Every row comes from one small tree of marks. The marks that hang from a mark follow it in brackets, in the order of their numbers. Every link used is in the known rows. Which tree was each row made from?
Known rows
K11(K694(K511(K547 K985(K871)))): [ 0.68  4.26 -0.56 -1.74  5.31 -0.74  2.11  1.75 -1.90 -0.32 -0.14  2.08
 -0.84 -2.31  5.77  2.27 -1.42 -1.51  1.75 -3.20 -4.66  0.50 -1.92  2.49
  0.51 -2.36]
K511(K547(K871) K694 K985(K493)): [-1.65  3.32 -1.69 -2.00  3.34 -0.89 -0.15  4.03 -2.25  2.92 -0.27  0.94
  0.87 -1.26  2.36  1.89 -2.65 -0.90  0.68 -2.40 -4.20  0.84 -2.60  3.22
 -0.87 -1.13]
K547(K511(K694) K871(K985)): [ 1.73  2.13  1.28 -2.22  0.31 -1.00  0.91  2.52 -2.77 -0.52  1.16  1.76
 -0.12  0.13  1.81  3.91 -1.54  2.24  0.59 -2.99 -0.41  1.71 -1.49  2.30
 -0.36  0.11]
K11(K694(K511(K547 K871 K985(K493)))): [ 0.39  3.58 -1.18 -2.97  4.91 -0.03  1.07  1.61 -2.02  0.62 -0.82  2.83
 -1.84 -0.71  4.80  1.31 -3.24 -2.01 -1.97 -4.43 -5.77  1.59 -2.55  3.02
  0.42 -3.26]
K11(K694(K511(K547(K871) K985(K493)))): [-0.63  4.76 -0.93 -5.39  5.56 -0.52  0.05  1.42 -2.07  0.48 -0.32  1.94
 -0.46 -1.34  5.04  2.41 -2.57 -0.46 -0.57 -4.56 -4.69  1.41 -1.93  3.17
  0.09 -1.92]
K511(K11 K547 K871): [ 0.04 -0.51 -1.26  1.54  0.85 -1.18  1.99  0.56 -1.63  2.22 -1.17  1.86
 -1.98 -0.47  3.90 -0.68 -3.49 -1.53  1.16 -1.05 -2.95 -0.04  1.06  2.37
  2.81 -4.08]
K694(K511(K871 K985)): [ 1.07  0.30 -0.84 -1.22  3.24 -0.95  2.56  1.09 -1.61  0.47 -0.76  1.40
 -1.99 -0.76  5.32  0.10 -3.44 -0.34 -0.88 -5.41 -2.96  1.50 -2.37  2.14
  1.77 -0.50]
K547(K871(K985(K493))): [-0.14  2.02  1.23 -0.68  3.42  1.55 -0.43  0.36 -2.61 -0.08  0.85  3.24
  3.31  1.60  2.73  2.35 -1.43  3.39 -4.53 -3.02  0.71 -0.15 -2.65  2.55
 -1.09  0.20]
K11(K694(K511(K871(K985(K493))))): [ 1.40  3.35  2.18 -2.30  3.82  1.29  0.81 -0.36 -2.43 -1.73  1.02  3.54
 -0.07  1.77  4.51  2.71 -2.50  2.07 -4.77 -5.26 -2.89  0.62 -3.16  2.89
  0.16 -1.96]
K694(K511(K871)): [ 0.91  0.28  0.30 -1.19  2.61  0.51  1.82 -0.41 -1.64 -0.47 -1.07  2.19
 -2.13  0.32  5.49  0.88 -2.87  0.34 -1.16 -4.92 -1.88 -0.74 -1.71  2.50
  2.89 -1.07]
K694(K511(K871(K985))): [ 2.02  0.45  1.26 -0.45  2.68  0.58  2.15 -0.48 -2.21 -0.33  0.21  3.24
 -0.93  0.97  5.33  1.84 -3.65  0.56 -2.75 -3.60 -0.92  0.20 -1.93  1.75
  1.69 -2.30]
K511(K694 K985(K871)): [-0.27  2.63 -0.74  1.82  2.67 -1.36  2.22  3.74 -2.05  1.71  0.14  0.13
  1.36 -1.81  3.01  2.12 -0.69  1.17  2.05 -3.86 -2.75 -0.10 -3.44  2.73
 -0.82  1.38]
K511(K11 K547 K694 K871(K985)): [ 0.88  0.69  0.15  1.77 -0.21 -1.67  2.82  1.56 -2.46  3.20  0.81  1.69
 -1.77 -0.58  3.13  1.53 -4.66 -1.98  2.24 -0.22 -4.05  0.82  0.35  2.43
  1.58 -5.93]
K985(K871): [-0.19  1.02  0.18  1.88  3.00  0.74  1.04  0.95 -1.60 -0.36 -0.73  2.24
  1.83 -0.05  3.68  1.80  0.08  2.30 -0.65 -3.10  0.11 -2.10 -2.39  2.19
  0.12  1.27]
K871(K985): [ 0.07 -0.11  1.83  1.66  2.83  0.30  1.22  0.02 -2.57 -0.01  0.83  3.89
  0.42  1.22  3.28  2.25 -2.49  1.15 -0.36 -2.37  0.73 -0.23 -1.91  0.81
  0.33 -0.23]
K511(K871): [-0.36 -1.14  0.28  1.17  1.46  0.27  1.78  0.99 -2.01  0.23 -1.04  2.31
  0.05  0.84  3.32  0.96 -2.27  1.69 -2.06 -3.88 -0.47 -0.46 -1.72  2.04
  2.43 -0.10]
K11(K694): [-1.40  1.20  1.91 -0.63  2.26 -0.20  1.59  0.33 -2.06 -1.34  0.05  2.90
 -0.44  0.54  3.42  2.97 -1.72  1.88  1.85 -5.03 -0.80 -0.56 -1.40  1.42
  1.52  0.56]
K11(K694(K511(K547(K871) K985))): [-0.29  3.21 -0.55 -5.06  4.10 -1.31  2.15  1.40 -2.38  0.70 -0.48  1.64
 -1.01 -2.09  5.51  2.61 -2.96 -0.74  1.86 -4.15 -4.00  1.79 -0.42  1.99
  2.22 -2.21]
K694(K511): [ 0.26  0.69  0.57 -1.46  3.87  0.01  0.96 -0.59 -1.36 -0.86 -0.19  2.08
 -2.47  0.05  5.72  1.33 -2.94 -0.48  1.96 -4.78 -1.21 -1.36 -1.51  1.95
  1.28  0.26]
K694(K511(K11 K547 K871 K985(K493))): [ 1.56  2.35 -2.80 -1.23  4.09 -1.42  1.08  0.82 -1.38  2.86 -0.73  1.45
 -3.07 -1.45  5.83 -1.51 -4.01 -3.57 -0.59 -2.74 -6.27  1.38 -0.95  3.43
 -0.26 -4.70]

Write each row's tree
[ 0.92  2.64 -1.96 -0.44  5.59 -0.34  1.28  1.65 -1.54  1.07 -0.95  1.54
 -0.88 -2.45  5.94  1.08 -1.61 -2.65  1.28 -2.09 -3.57 -0.22 -2.16  2.54
  0.14 -2.14]  K694(K511(K547 K985(K871)))
[-1.14  1.84 -0.07 -0.26  1.98 -1.75  1.65 -0.11 -2.08  0.63 -0.04  2.62
 -2.28 -1.00  4.14  1.34 -2.80 -1.37  4.91 -2.32 -3.32 -0.23  1.10  1.44
  1.40 -3.41]  K511(K11(K694) K547)
[-0.80  1.25 -0.53  0.35  1.11 -2.36  1.59  1.47 -2.01  2.54  0.35  1.03
 -3.43 -1.44  3.28  1.04 -3.56 -2.90  6.49 -1.05 -4.22 -0.84  0.56  2.31
  1.09 -3.40]  K511(K11 K547 K694)
[ 0.23  4.31 -0.85  1.03  3.94 -1.16  1.33  1.19 -2.12  0.40  0.78  1.78
  1.85 -1.41  3.73  0.18  0.36  2.18 -0.19 -4.33 -3.85  0.55 -2.33  3.32
 -2.55  0.75]  K511(K11(K694) K985(K493 K871))
[ 0.32  4.13 -2.79  1.56  3.20 -1.91  0.50  3.49 -1.65  3.45  0.33  0.30
 -0.04 -2.77  3.30 -0.03 -1.48 -2.19  2.44 -0.94 -5.81 -0.35 -2.03  3.91
 -2.61 -2.35]  K511(K11 K547 K694 K985(K493 K871))
[ 0.94  4.44 -2.07 -0.78  6.79  0.69 -0.40  1.81 -1.38  0.82 -0.72  1.94
 -0.10 -1.70  5.41  0.45 -1.09 -2.47 -0.99 -2.18 -4.33 -0.74 -3.34  3.56
 -1.85 -1.42]  K694(K511(K547 K985(K493 K871)))
[ 2.18  3.58 -0.29 -2.17  0.58 -1.60 -0.16  1.30 -2.65  0.09  2.13  1.61
 -0.56  0.07  1.90  2.07 -1.30  1.87  0.22 -2.84 -2.20  1.53 -0.81  3.73
 -2.75 -0.49]  K547(K511(K11 K694) K871(K985(K493)))
[ 1.18  0.26  0.93  1.86 -0.81 -1.57  3.12  1.22 -2.82  2.25  1.59  1.63
 -1.07  0.14  2.98  1.45 -3.86  0.91  1.20 -2.50 -2.64  0.90 -0.74  2.35
  1.03 -3.09]  K511(K11 K694 K871(K985))
[ 1.37  1.77 -0.13 -2.63  2.92 -0.75  1.82 -1.07 -2.21  1.36  0.41  2.23
 -1.68 -0.82  5.82  0.92 -3.95 -1.57  1.20 -0.85 -2.35  0.30  1.19  2.15
  1.59 -4.58]  K694(K511(K11 K547(K871(K985))))
[ 2.55  1.03 -0.13 -1.26  0.80 -1.48  1.55 -0.28 -2.21 -0.34  1.10  2.42
 -0.15 -0.33  3.06  1.36 -1.22  2.42  0.14 -2.27  0.26  2.01  0.93  1.91
 -0.66 -0.74]  K547(K511(K11) K871(K985))
[ 0.26  2.90 -2.54  1.98  2.17 -2.94  2.33  3.21 -1.74  3.44  0.26 -0.10
 -1.04 -3.21  3.62  0.59 -1.97 -2.56  5.05 -0.80 -5.17  0.31 -0.78  2.94
 -0.68 -2.96]  K511(K11 K547 K694 K985(K871))
[ 2.27  2.37 -0.35 -0.21  3.24  0.13  0.57 -0.59 -1.97  1.68  0.25  3.13
 -2.25  0.36  5.31  0.02 -3.87 -2.33 -2.01 -0.90 -4.32  0.22 -0.45  3.01
 -0.30 -5.85]  K694(K511(K11 K547 K871(K985(K493))))
[ 1.78  3.57 -1.14 -1.59  3.11 -2.66  0.57  0.85 -1.93 -0.44  1.35  2.41
 -2.51 -1.44  3.21  0.26 -0.20  0.41  2.08 -4.97 -3.72  3.04 -1.14  2.38
 -3.53  0.69]  K547(K511(K11(K694) K985(K493)))
[ 1.79  3.35 -2.33 -2.97  1.38 -3.11  0.35  3.07 -2.07  1.38  1.00 -0.15
 -1.17 -2.04  2.32  0.68 -0.63  1.28  2.06 -4.36 -4.24  2.61 -1.06  3.89
 -2.79  0.80]  K547(K511(K11 K694 K985(K493)) K871)
[ 0.92  5.58 -0.22 -2.14  5.89  0.35  0.59  1.26 -1.98 -1.20  0.46  1.94
  0.82 -0.97  5.27  1.99 -0.08  1.48 -1.38 -5.62 -4.19  0.01 -4.12  3.43
 -2.18  1.02]  K11(K694(K511(K985(K493 K871))))
[ 2.91  0.01 -2.00  0.56  0.75 -2.85  2.58  1.80 -1.60  1.19 -0.17  1.19
 -3.05 -1.53  3.47 -1.43 -1.82  0.07  1.09 -3.99 -2.66  3.68 -0.09  2.30
 -0.49 -0.80]  K547(K511(K11 K871 K985))
[ 1.69  2.83 -2.55 -0.01  4.66 -1.93  2.22  0.63 -1.16  2.09 -0.53  0.89
 -1.92 -3.14  6.30 -0.38 -2.01 -2.98  3.14 -1.53 -5.01  0.17 -0.40  2.76
 -0.48 -3.31]  K694(K511(K11 K547 K985(K871)))
[-1.27  1.78 -0.77 -1.82  0.47 -2.28  1.67  1.99 -1.99  2.85 -0.02  0.05
 -1.44 -1.54  3.21  1.61 -3.47 -0.77  4.91 -1.58 -3.64 -0.72  1.37  2.87
  2.10 -3.20]  K511(K11 K547(K871) K694)
[ 0.85  2.14  0.17 -2.52  2.89 -1.14  3.01  1.14 -2.12 -0.03 -0.06  1.75
 -1.84 -0.52  5.41  1.27 -3.06  0.61 -0.42 -6.67 -4.05  1.95 -2.13  2.12
  2.06 -0.98]  K11(K694(K511(K871 K985)))
[-0.07  0.38 -1.99  1.30  2.80 -2.86  2.10  0.97 -1.91  3.35 -0.40  2.06
 -2.41 -2.06  4.16 -0.86 -3.12 -3.26  4.37 -1.28 -3.27  1.50  0.22  1.54
  0.27 -2.82]  K511(K11 K547 K985)
[ 1.95  3.38 -2.05  0.64  4.52  0.25 -0.54  2.64 -1.48 -0.82 -0.33  2.54
  0.97 -1.11  2.47  0.68  1.75  1.58 -2.15 -3.57 -1.94  0.94 -3.82  3.17
 -4.11  2.72]  K547(K511(K985(K493 K871)))
[ 0.41  1.36 -1.48 -1.66  4.95 -1.18  1.30  1.16 -1.71  1.62 -0.68  2.33
 -3.11 -1.54  5.86  0.80 -3.47 -3.78  2.84 -2.63 -3.49  0.85 -1.39  1.61
  0.96 -2.33]  K694(K511(K547 K985))
[-0.67  3.40 -2.22 -1.81  2.33 -2.65  0.63  2.91 -2.25  3.96  0.01 -0.04
 -0.32 -2.22  2.95  0.45 -2.88 -1.59  2.46 -2.12 -5.37  1.23 -0.64  3.45
 -0.98 -2.56]  K511(K11 K547(K871) K694 K985(K493))
[ 2.44  5.24 -1.92 -0.47  3.54 -1.69  0.47  1.49 -1.58 -0.85  0.82  1.82
 -0.20 -1.84  3.22  0.30  1.62  1.81  0.46 -4.37 -3.99  2.16 -1.90  3.38
 -4.30  1.03]  K547(K511(K11(K694) K985(K493 K871)))
[ 0.64  1.42 -0.80 -1.54  3.46 -1.55  1.42 -1.24 -1.49  1.13 -0.55  1.90
 -4.66 -1.48  6.31 -0.10 -3.68 -3.49  4.68 -1.78 -3.85 -1.06  1.13  2.22
  1.23 -3.92]  K694(K511(K11 K547))
[ 2.58  0.80  1.07  0.03 -0.21 -0.65  1.77  2.23 -2.57 -0.44  1.26  2.31
 -1.56  0.74  1.69  3.17 -2.41  1.42 -0.11 -2.90 -1.37  1.82 -1.94  2.11
  0.04 -1.30]  K547(K511(K694 K871(K985)))
[-0.29  3.69  0.93 -1.72  3.06 -0.31  0.62  0.06 -3.03  0.76  0.85  3.19
  1.37  0.24  3.27  2.13 -2.17  1.07 -1.20 -1.34 -2.99  0.68  0.53  2.61
 -0.64 -3.71]  K511(K11(K694) K547(K871(K985(K493))))
[-0.55  1.75 -1.65  2.47  4.05 -0.47  1.51  2.38 -1.82  1.79 -1.07  2.14
  1.53 -1.97  3.70  0.57 -1.05 -1.41  0.40 -0.94 -2.33  0.14 -2.17  2.12
  0.08 -1.08]  K511(K547 K985(K871))
